In the rows, zero is written as 128.
Known rows, with every step that occurs:
mepu > surut > guveta: [138  86 132 111 163 129 123 155 102 144 146 146 113 152 184 123  91 131
  81 119  71]
mepu > guveta > lizon > loto > vapi > surut: [ 98 102  90 146 135 127  91 133 139 140 187 116  73 130 217  92 134 147
 100 102  92]
surut > guveta > mepu: [121 148 144 116 144 105 110 145  95 150 130 135 141 144 155 155 107 140
  91 112 100]
guveta > mepu > surut > vapi: [122 123  92 143 139 113  99 153 129 142 160 160 133 164 181 146 125  98
  97 107  77]
lizon > loto > vapi > dedetiz > guveta > mepu: [ 97  95 111 128 127 100  86 131  80 165 171  95 110 152 176 124 112 128
  93  83  85]
surut > vapi > dedetiz > guveta > lizon > loto: [ 83  90  81 127 132 122  91 153 111 155 175 114 101 146 201 111 136 122
 112  88 109]
lizon > loto > vapi > zegi: [104  98  85 169 141  99 123 120 114 148 191  82  91 168 193 116 120 117
 157 117  82]
senut > zagad: [119 109 101 148 175  74 137 123  87 142 169 120 126 134 159 140 105 102
 128 125 113]
mepu > guveta > lizon: [102 120 103 142 150 115 103 150 122 134 176  98 125 126 207 138 143 120
 128 103 102]
guveta > lizon > loto > vapi: [ 69 107  88 145 152  93 125 136 126 140 176  88  90 127 174 100 124 130
 132 109 103]
senut > vapi > surut: [137 125 113 161 148 141 138 135  96 165 154 156 113 119 201 138  75 126
  79 119 116]
dedetiz > guveta > lizon: [105 128 103 117 143 123 133 175  84 153 165 120 140 131 170 135 136 118
 125 104 106]
dedetiz > guveta > lizon > loto > vapi: [ 86 110  92 121 143 104 127 162  97 148 177  97 103 119 173  97 123 127
 123 100  86]
dedetiz > guveta > mepu > surut > vapi > zegi: [143 135  75 143 128 129  99 179 102 161 183 162 148 195 197 155 149  87
 120 107  54]
senut > vapi: [123 123 116 162 161 108 145 140  91 156 155 115 130 105 196 146  71 107
 106 117 107]
dedetiz > guveta: [133 110 119 119 133 122 134 156  70 149 158 124 139 136 171 141 109 115
 116 104  93]
loto > vapi: [109  96 120 148 141 119 142 134  91 142 165 106 107 126 161 131 105 120
 126 118  82]
loto > vapi > dedetiz: [100  64 123 154 140 134 121 120  87 156 176  93  94 143 174 135 108 128
 113 107  87]
lizon > loto > vapi: [ 98  89 106 146 143  92 124 118 112 137 169  90  90 131 176 106  94 125
 124 109  90]
dedetiz > guveta > mepu > surut: [137 122 106 112 142 113 105 172  85 155 161 150 154 164 177 145 118 105
  87  96  75]
surut > vapi > dedetiz > guveta: [123  80 111 132 121 147 109 150  78 158 166 132 117 146 186 141 120 113
 105  97  85]
guveta > lizon > loto > vapi > surut: [ 84 107  87 142 137 125 116 132 132 148 176 128  74 140 180  91 127 151
 106 112 111]
dedetiz > guveta > mepu: [127 148 118 117 127 106 112 158  74 155 149 131 161 145 161 158 122 114
 106  98  98]
mepu > guveta > lizon > loto > vapi: [ 83 101  91 148 150  95  98 136 134 130 188  75  88 117 211 101 129 127
 126  99  82]

Rows:
[105 118 126 119 141 163 135 163 102 157 152 158  86 126 160 109 124 169
  84 128  88] -> loto > vapi > surut > guveta > lizon
[122 120 103 135 151 104 102 147 116 146 162 140 140 172 178 148 116 109
  94 103  91] -> guveta > mepu > surut
[ 90  84 103 113 173 111 117 162 128 144 166 122  76 137 187  80 104 143
  88 114  64] -> mepu > surut > guveta > lizon > loto > vapi
[134  55  99 126 133 155 102 163  91 158 176 151 110 165 204 126 114 103
  85  96  62] -> mepu > surut > vapi > dedetiz > guveta
[124  97 118 145 125 152 135 130  96 150 165 145  91 140 167 122 109 140
  97 120  90] -> loto > vapi > surut
[100 110  90 118 128 135 118 160 102 157 177 138  86 134 178  88 128 147
  97 103  95] -> dedetiz > guveta > lizon > loto > vapi > surut
[ 98 128 126 114 159 122 130 162 106 148 144 126 121 128 166 131 123 147
 110 121 109] -> surut > guveta > lizon
[128  88 108 119 142 130  83 160  81 168 171 139 140 179 189 150 120 112
  74  87  81] -> vapi > dedetiz > guveta > mepu > surut
[ 88  54 108 152 141 108 105 104 108 150 178  79  75 149 189 109  97 133
 110 100  95] -> lizon > loto > vapi > dedetiz
[ 60  73  91 149 151 108 104 124 122 155 187  76  75 143 186 104 125 138
 120 100 110] -> guveta > lizon > loto > vapi > dedetiz
[118 130 130 119 129 118  97 128 110 155 139 153  89 147 165 110  97 168
  63 112  89] -> lizon > loto > vapi > surut > guveta > mepu
[ 83  87  92 121 145 112  94 147 100 161 178  94 108 154 195 114 130 132
 110  85 120] -> vapi > dedetiz > guveta > lizon > loto
[117 114 121 125 127 119  92 145  68 168 160 120 146 162 171 162 124 122
  93  87 105] -> vapi > dedetiz > guveta > mepu
[105  57 111 130 133 117 106 131  77 160 177  89  89 142 187 106  98 129
 102  92  80] -> lizon > loto > vapi > dedetiz > guveta
[104  72  80 124 144 156 100 181 104 162 185 148 111 159 203 122 144 107
  95  95  75] -> mepu > surut > vapi > dedetiz > guveta > lizon
[137 126  95 121 128 124 100 178  99 150 161 170 146 159 180 144 125  95
  89  98  61] -> dedetiz > guveta > mepu > surut > vapi
[110  89  95 149 138 128  78 138 123 155 171 149 118 181 195 149 126 106
  84  98  85] -> guveta > mepu > surut > vapi > dedetiz
[ 80 111 116 120 158 102 124 148 117 144 155 103  84 119 169  94 109 153
 109 115  88] -> surut > guveta > lizon > loto > vapi
[120  75 111 124 138 135  94 162  72 170 180 131 121 164 177 137 116 113
  74  90  52] -> loto > vapi > dedetiz > guveta > mepu > surut
[ 88 109  69 172 149 102  94 138 138 140 210  65  90 152 227 113 153 120
 159 107  76] -> mepu > guveta > lizon > loto > vapi > zegi
